What can hang from each mark
z_593: z_93
z_930: z_690 z_948
z_690: z_930
z_42: z_690 z_923
z_948: z_93 z_762
z_93: z_593 z_923 z_948
z_923: z_42 z_93 z_250 z_762
z_250: z_923 z_948

Every row comes from one small tree of marks. The marks that hang from a mark follow it in brackets, in the order of their numbers. Every link used is in the known rows. Which tree was each row made from?
Known rows
z_948(z_93(z_923(z_42)) z_762): [+4.14, -3.28, -0.95, -1.87, -1.49, -1.33, -4.09, -1.04, +0.16, +2.60, -1.06, -3.13, +0.04, +0.07, +0.02, +2.32, +3.73, +0.62, -0.76, +1.44, +1.09, -2.79, +2.07, -2.61, -0.94]
z_593(z_93(z_923)): [+0.03, -0.49, -1.44, -4.05, +2.91, -0.71, -1.44, -0.82, +0.66, -2.34, -1.34, +0.68, +0.49, +0.19, -1.17, +0.74, -2.13, +1.03, +0.19, +3.42, +0.94, -2.49, +2.23, -2.25, -0.96]
z_690(z_930(z_948(z_93 z_762))): [+2.17, -1.32, -0.87, -1.58, -1.60, +6.74, -4.69, +0.75, -0.62, +2.87, -2.07, +1.70, -0.81, -2.54, -1.13, +2.03, +1.80, -0.80, +3.76, +2.31, +0.42, -2.79, +0.77, -1.61, -1.51]
z_42(z_690(z_930) z_923(z_93(z_948) z_250 z_762)): [+2.05, +1.83, -0.30, -1.97, +1.52, +5.11, -6.12, +1.39, +2.57, +2.43, -2.43, -3.11, +0.05, -1.41, +0.32, -4.27, +1.40, -2.17, +1.24, +2.17, -0.76, +4.07, +1.53, +3.65, -1.79]
z_923(z_250): [+2.25, -1.46, -2.63, -2.67, +2.68, +2.24, -4.83, -0.60, -0.03, +2.26, -2.61, -2.07, -0.36, -1.80, +0.10, -1.61, +2.25, -1.06, +1.92, +2.92, +1.03, -2.55, +1.25, +0.36, -1.74]
z_250(z_923): [+3.45, -2.54, -1.65, -3.69, +1.42, +0.78, -2.07, -0.97, +0.00, -1.56, -1.39, +0.22, -0.41, -1.57, -1.28, +0.96, +0.89, -0.46, +0.05, +1.69, +1.37, -2.37, +0.81, +1.28, -1.74]
z_930(z_690 z_948(z_93(z_593) z_762)): [+3.94, -2.33, -2.08, -3.43, +0.68, +3.38, -2.13, -1.67, -2.69, +1.90, -1.55, +3.67, -0.97, -1.53, +2.29, +3.33, +1.27, +1.14, +4.04, +3.68, +3.09, -2.83, +1.66, -2.57, -0.05]
z_42(z_923): [+2.28, -1.35, -1.78, -3.81, +3.06, +0.32, -5.22, -0.63, +1.09, -1.51, -1.81, -0.76, -0.43, -0.54, +0.41, -1.11, +1.13, +0.17, +0.76, +3.95, +0.62, -0.67, +2.27, -2.12, -1.22]
z_42(z_690(z_930(z_948(z_93(z_593)))) z_923): [+1.59, +1.08, +0.41, -3.80, +1.72, +6.94, -4.79, +1.26, +1.35, -1.72, -1.19, +0.57, +0.07, -1.21, -2.23, +0.34, +1.11, -0.12, +0.61, +3.37, +0.22, +0.11, +2.03, -1.77, -1.68]
z_93(z_593 z_923(z_42 z_250) z_948(z_762)): [+0.93, -2.68, -1.80, -3.36, -0.99, -5.34, -1.70, -0.95, +0.40, -1.13, +0.47, -6.24, +0.30, +0.53, +0.85, -1.34, +1.75, -0.01, -2.28, +1.19, +1.26, -4.91, +1.39, -2.49, -0.19]
z_593(z_93(z_923(z_42(z_690)) z_948(z_762))): [-0.20, -0.99, -1.31, -4.31, +0.71, -1.07, -2.83, -0.33, +0.72, -2.02, -1.03, -1.70, +0.79, -0.24, -1.06, +0.32, -1.32, +1.12, -1.22, +2.16, +0.59, -1.45, +1.28, -2.61, -0.43]
z_250(z_923 z_948(z_93(z_593) z_762)): [+5.17, -2.97, -1.52, -1.36, +0.36, -5.59, -3.99, -1.43, -1.75, +3.88, -2.11, -1.55, -0.28, -1.43, -4.90, +3.00, +2.28, +0.57, +1.86, -1.39, +1.03, -3.07, +2.74, -0.99, -1.94]
z_923(z_42 z_93(z_593)): [+1.73, -3.13, -1.00, -3.34, +4.66, -0.98, -4.22, -0.80, +1.68, -0.29, -2.64, -0.90, -0.27, +0.06, +1.12, +1.52, -0.46, +4.14, -0.49, +1.72, +1.41, -1.15, +1.80, -3.92, -1.36]
z_930(z_690): [+2.58, -1.25, -2.72, -4.77, +2.90, +5.57, -2.52, -0.15, -0.10, -1.09, -2.61, +2.89, -0.87, -0.57, +3.72, +1.27, +0.61, +0.26, +3.13, +5.61, +2.53, -1.24, +0.80, -0.52, -0.75]
z_923(z_42(z_690) z_93(z_593 z_948) z_762): [+1.54, -1.36, -0.80, -3.54, +2.57, +0.81, -4.50, -0.03, +1.64, +1.38, -3.24, -4.26, +0.24, -0.12, +0.31, -1.53, -0.43, +2.52, -1.59, +1.20, +0.91, +0.89, +1.37, -1.37, -1.46]
z_948(z_93(z_923)): [+2.60, -2.09, -2.11, -4.10, -1.12, -0.82, -3.43, -1.56, +0.17, -1.31, -1.31, -1.00, -0.14, +0.95, +0.20, +1.49, +2.01, -0.77, -0.18, +3.78, +1.37, -3.84, +2.59, -3.50, -1.11]
z_42(z_923(z_93)): [+2.39, -1.32, -1.70, -3.15, +3.29, -1.09, -5.31, -1.01, +1.60, -0.35, -2.02, -0.11, -0.56, -0.38, +2.11, -1.02, +0.43, +0.43, +1.51, +3.32, +0.43, +1.00, +2.49, -1.80, -1.22]
z_923(z_42(z_690(z_930)) z_250(z_948(z_93 z_762))): [+3.58, -0.93, -0.41, -0.51, +2.19, +3.37, -8.45, +1.07, +1.33, +5.73, -3.01, -3.40, +0.32, -2.82, -2.82, +0.38, +4.08, +0.79, +0.82, -0.63, +0.29, +0.21, +1.09, -0.67, -2.26]
z_93(z_593 z_923(z_42 z_762) z_948): [+0.37, -1.99, -1.82, -4.76, -0.67, -4.52, -0.82, -1.02, +0.97, -3.54, -0.24, -5.19, +0.30, +1.51, +0.57, -1.82, -0.33, +0.33, -3.05, +2.59, +1.47, -4.78, +1.77, -3.51, -0.40]
z_93(z_593 z_923(z_42(z_690(z_930)) z_250 z_762) z_948): [+0.42, -0.46, -0.96, -3.77, -0.52, -1.29, -1.42, +0.13, +1.57, -1.99, -0.16, -6.22, +0.60, +0.72, -0.28, -3.09, +0.75, -0.82, -2.99, +1.83, +0.99, -3.45, +1.36, -0.52, -0.84]
z_930(z_948(z_93 z_762)): [+3.37, -2.65, -1.96, -2.35, -1.28, +1.96, -4.66, -1.79, -2.27, +3.95, -1.60, +0.98, -0.62, -2.71, -0.54, +2.32, +2.29, -0.10, +3.00, +1.88, +1.48, -3.61, +1.58, -3.94, -1.06]
z_593(z_93(z_923(z_42(z_690) z_250) z_948(z_762))): [+0.02, -0.87, -1.45, -3.65, +1.13, -1.62, -3.26, -0.49, +0.73, -0.85, -1.02, -2.57, +0.82, -0.61, -1.03, -0.77, -0.82, +0.60, -1.07, +1.70, +0.55, -1.16, +1.29, -1.26, -0.43]
z_93(z_593 z_923(z_42(z_690) z_250) z_948): [-0.14, -1.22, -1.68, -5.15, -0.21, -2.89, -1.68, -0.62, +1.25, -4.26, +0.48, -5.13, +0.58, +0.84, +0.27, -1.60, +0.78, -0.38, -3.28, +2.38, +1.42, -4.57, +1.43, -3.19, -0.51]

Write each row's tree
[+3.42, +1.27, -0.54, -2.27, +3.85, +1.24, -6.07, +0.14, +1.09, +3.10, -2.59, -4.18, +0.47, -0.98, -2.96, -2.97, +2.40, -0.47, +0.33, +1.79, +0.28, +1.42, +3.24, +0.73, -2.17] | z_42(z_690 z_923(z_250(z_948(z_93(z_593))) z_762))
[+0.85, -2.49, -2.61, -3.66, +0.51, -1.98, -3.43, -0.80, -0.59, +1.36, -2.58, -2.12, -0.65, +0.12, +1.56, +0.37, -0.11, +0.74, +2.07, +2.34, +0.79, -2.33, +1.76, -2.79, -0.96] | z_923(z_93(z_593 z_948(z_762)))
[+3.98, -2.12, +0.31, -1.94, +1.50, +2.76, -3.17, -0.24, +1.45, +0.85, -0.90, +0.92, -0.14, -2.81, -0.53, +1.98, +0.92, +0.92, -0.40, -0.70, +0.99, +0.94, +0.05, +1.70, -1.81] | z_250(z_923(z_42(z_690(z_930(z_948(z_762)))) z_93))
[+2.95, -3.08, -1.84, -3.38, +0.42, -2.84, -1.67, -1.35, -0.45, -0.59, -1.32, -0.99, -0.55, -0.83, -0.32, +0.83, +0.07, +0.07, +0.44, +0.67, +1.11, -1.79, +1.19, +0.99, -1.20] | z_250(z_923(z_93(z_593 z_948(z_762))))
[+4.10, -2.12, +0.20, -2.56, +3.58, +0.30, -1.87, -0.64, +1.48, +0.26, -1.86, -1.81, +0.14, -1.11, -1.64, +0.26, +0.02, +2.05, -2.08, -0.25, +1.35, +0.67, +1.21, +2.60, -2.00] | z_250(z_923(z_42(z_690) z_93(z_593) z_762))
[+3.42, -2.60, -1.34, -2.04, -1.68, +0.28, -3.88, -2.01, -1.12, +2.74, -0.27, +0.59, -0.35, -2.34, +0.51, +2.34, +2.38, -0.07, +1.31, +1.38, +1.65, -3.68, +1.53, -4.32, -0.85] | z_930(z_948(z_93(z_923(z_42)) z_762))
[+4.02, -2.56, -0.53, -2.21, -1.41, +0.32, -4.01, -0.62, +0.35, +2.53, -0.99, -3.29, +0.27, -0.06, -0.43, +2.45, +3.92, +0.52, -1.22, +1.40, +1.07, -2.29, +1.96, -2.40, -1.18] | z_948(z_93(z_923(z_42(z_690))) z_762)
[+2.13, -1.70, -2.23, -3.24, +1.26, -2.33, -5.85, -1.00, +0.99, +0.13, -1.85, -1.48, -0.62, -0.52, +2.46, -1.54, +0.88, -0.26, +1.60, +2.85, +0.18, +1.02, +2.09, -1.81, -0.75] | z_42(z_923(z_93(z_948(z_762))))
[+2.39, +1.86, +0.74, -1.48, +4.00, +5.28, -4.57, +1.59, +2.59, +2.56, -2.41, -3.02, +0.18, -0.79, -0.95, -3.25, +1.05, -0.48, +0.85, +2.02, -0.39, +3.11, +2.35, +3.59, -2.20] | z_42(z_690(z_930) z_923(z_93(z_593) z_250 z_762))
[+2.87, -0.29, +0.59, -0.32, +4.72, +3.82, -4.59, +0.49, +2.21, +5.30, -2.99, -3.50, +0.24, -1.89, -0.48, -2.36, +0.73, +1.95, -0.08, -0.22, +0.71, +1.85, +1.34, +2.48, -2.15] | z_923(z_42(z_690(z_930(z_948))) z_93(z_593) z_250 z_762)
[+1.65, -1.49, -2.48, -3.97, +1.56, -2.26, -5.84, -1.14, +1.27, -1.32, -1.96, -0.83, -0.63, -0.21, +2.55, -1.75, +0.30, -0.33, +1.39, +3.47, +0.30, +0.88, +2.18, -2.34, -0.78] | z_42(z_923(z_93(z_948)))
[+0.98, +0.00, -0.52, -2.83, +4.04, +0.17, -2.31, -0.50, +1.62, -0.17, -1.61, -1.72, +0.99, -0.43, -1.79, -1.14, -1.32, +1.43, -1.30, +2.03, +0.87, -0.48, +1.98, +0.13, -1.22] | z_593(z_93(z_923(z_42(z_690) z_250 z_762)))
[+0.29, -2.88, -2.87, -4.84, -0.62, -1.33, -2.89, -0.26, -1.89, -0.46, -2.23, -4.08, -0.42, +0.20, -1.22, +0.16, +0.70, +0.67, +0.84, +2.87, +0.98, -5.38, +1.48, -3.73, -0.64] | z_93(z_593 z_948(z_762))
[+1.26, -1.16, -1.07, -2.83, -0.53, +6.14, -3.98, +0.54, -0.46, +0.17, -2.10, +2.25, -0.74, -1.66, -1.69, +1.96, +0.56, -0.26, +3.19, +3.18, +0.75, -3.79, +1.25, -2.71, -1.49] | z_690(z_930(z_948(z_93(z_593))))
[+3.29, -1.43, -1.20, -1.71, +0.42, -3.19, -5.04, -0.53, -0.38, +4.31, -1.97, -2.66, +0.22, -0.57, -2.99, +2.79, +2.67, +0.97, +1.28, +0.15, +0.91, -3.27, +3.02, -4.93, -1.90] | z_250(z_948(z_93(z_593 z_923(z_42(z_690))) z_762))
[+2.97, -1.42, -2.27, -4.68, +0.41, +2.00, -0.75, -2.25, -1.48, -1.92, -0.35, +4.74, -0.79, -0.54, +3.29, +2.76, +0.12, +0.16, +2.84, +4.83, +3.44, -3.68, +1.95, -3.57, +0.05] | z_930(z_690 z_948(z_93(z_593 z_923)))
[+2.04, -2.31, -1.73, -4.51, +0.01, -2.20, -1.95, -1.54, -0.30, -2.43, -1.19, -1.76, -0.04, +2.03, -1.08, +1.96, +1.18, +0.64, -0.88, +3.79, +1.65, -5.43, +3.36, -4.33, -1.01] | z_948(z_93(z_593 z_923))
[+1.85, -1.37, -2.92, -2.81, -0.11, -0.31, -4.55, -0.97, +0.26, +3.36, -3.65, -2.51, -0.66, -0.60, +2.46, -2.62, -0.12, -1.04, +2.29, +2.49, +0.50, +0.29, +1.38, +0.17, -1.35] | z_923(z_93(z_948) z_762)
[+1.41, +0.16, -0.72, -4.40, +2.19, +1.42, -4.67, +0.33, +1.30, -0.76, -1.53, -2.32, +0.14, -0.11, +0.13, -0.85, +0.82, +0.38, -0.06, +2.79, +0.23, +1.34, +2.31, -1.64, -1.29] | z_42(z_690 z_923(z_93(z_593 z_948(z_762))))
[+0.46, -0.09, -1.74, -2.88, +3.28, -2.42, -2.53, -1.02, +0.55, -0.13, -1.58, -0.08, +0.53, -0.47, -1.64, -0.20, -1.48, +0.40, +1.18, +2.37, +0.78, -2.12, +2.47, -1.61, -1.20] | z_593(z_93(z_923(z_250(z_948))))
[+2.38, +1.98, +0.75, -1.26, +3.48, +5.38, -4.46, +1.02, +1.99, +2.96, -1.78, -1.59, +0.07, -1.79, -0.76, -2.95, +0.81, -0.72, +1.56, +1.63, -0.10, +2.74, +2.22, +2.67, -2.01] | z_42(z_690(z_930(z_948)) z_923(z_93(z_593) z_250 z_762))
[+5.48, -3.82, -0.92, -1.13, +1.30, -6.08, -5.04, -1.39, -0.78, +3.25, -2.03, -2.09, -0.08, -1.64, -4.80, +3.30, +2.34, +2.29, +0.14, -2.25, +1.19, -2.28, +2.36, -1.80, -1.81] | z_250(z_923(z_42) z_948(z_93(z_593) z_762))
[+0.81, -0.78, -2.97, -4.28, -3.31, -1.92, -1.87, -1.04, +0.59, -1.38, -0.47, -3.53, -0.08, +0.22, +2.46, -2.75, +0.77, -3.30, -0.43, +3.41, +0.91, -3.32, +1.09, -1.42, -0.69] | z_93(z_923(z_762) z_948)
[+0.18, -1.59, -1.91, -3.38, +1.09, -3.22, -3.30, -0.95, +0.49, -0.91, -1.13, -2.42, +0.61, -0.47, -0.61, -0.92, -0.95, +0.73, -0.65, +1.73, +0.56, -1.67, +1.37, -1.55, -0.22] | z_593(z_93(z_923(z_42 z_250) z_948(z_762)))
[-0.99, -0.80, -2.52, -5.19, +0.50, -2.33, -2.12, -1.02, +0.19, -3.67, -1.26, -0.32, +0.39, +0.37, -0.53, -0.36, -2.40, -0.03, +0.03, +3.64, +0.74, -2.75, +1.80, -2.99, -0.34] | z_593(z_93(z_923 z_948))
[+0.62, -0.81, -1.41, -4.16, -0.05, -2.83, -1.39, -0.60, +1.26, -2.14, -0.10, -6.62, +0.68, +0.80, -0.03, -3.16, +0.77, -0.57, -3.38, +1.90, +1.30, -3.60, +1.59, -1.17, -0.72] | z_93(z_593 z_923(z_42(z_690) z_250 z_762) z_948)
[+3.27, -1.05, -0.25, -0.71, +2.72, +2.57, -7.71, +1.10, +1.12, +5.20, -2.95, -3.79, +0.38, -2.33, -3.60, +0.58, +3.68, +1.47, +0.56, -0.64, +0.44, -0.54, +1.42, -1.05, -2.20] | z_923(z_42(z_690(z_930)) z_250(z_948(z_93(z_593) z_762)))
[+0.77, +0.42, -0.09, -2.24, +3.22, +1.80, -2.30, -0.18, +1.49, +0.13, -1.27, -0.33, +0.83, -1.25, -1.79, -0.86, -1.58, +1.01, -0.38, +1.69, +0.70, -0.46, +1.65, +0.16, -1.20] | z_593(z_93(z_923(z_42(z_690(z_930(z_948))) z_250 z_762)))
[+3.71, -1.57, -1.93, -3.63, +1.25, +1.50, -1.40, -2.33, -1.01, -0.47, -0.63, +3.14, -0.61, -0.91, +3.19, +1.36, +0.60, +0.54, +2.07, +3.88, +3.41, -2.56, +1.85, -2.02, +0.04] | z_930(z_690 z_948(z_93(z_593 z_923(z_42 z_250 z_762))))
[+3.41, -1.70, -2.85, -4.48, +0.55, +4.35, -3.20, -2.00, -1.82, -0.35, -1.72, +5.45, -1.06, -1.74, +3.30, +2.57, +0.64, +0.00, +4.08, +4.95, +3.14, -2.13, +1.30, -2.94, -0.15] | z_930(z_690 z_948(z_93))
[+3.02, -1.03, -1.00, -1.59, +1.56, -0.78, -2.55, -0.91, +2.31, +1.47, -0.51, -3.91, +0.32, -0.78, +1.79, -2.54, +2.07, -0.88, -1.64, +1.62, +1.29, -1.76, +1.31, +0.72, -1.45] | z_93(z_923(z_42 z_250 z_762))
[-0.15, -0.50, -1.08, -3.21, +0.67, -0.03, -3.30, +0.23, +1.04, -0.93, -1.09, -2.18, +0.76, -0.74, -1.22, -0.66, -0.83, +0.34, -0.63, +1.66, +0.21, -0.92, +1.05, -0.67, -0.50] | z_593(z_93(z_923(z_42(z_690(z_930)) z_250) z_948(z_762)))
[+0.31, -0.38, -1.58, -3.41, +3.27, -1.10, -1.80, -0.97, +0.65, -1.21, -1.33, -0.18, +0.55, -0.19, -1.18, -0.35, -1.56, +0.49, +0.36, +2.98, +0.88, -2.22, +2.20, -0.93, -0.99] | z_593(z_93(z_923(z_250)))
[+4.66, -2.93, -0.68, -1.84, +2.73, -1.10, -2.96, -1.29, +1.53, +1.13, -2.08, -1.15, -0.25, -1.62, -0.05, -0.29, +0.35, +1.22, -1.03, -0.24, +1.24, +1.08, +0.86, +2.81, -1.77] | z_250(z_923(z_42 z_93 z_762))
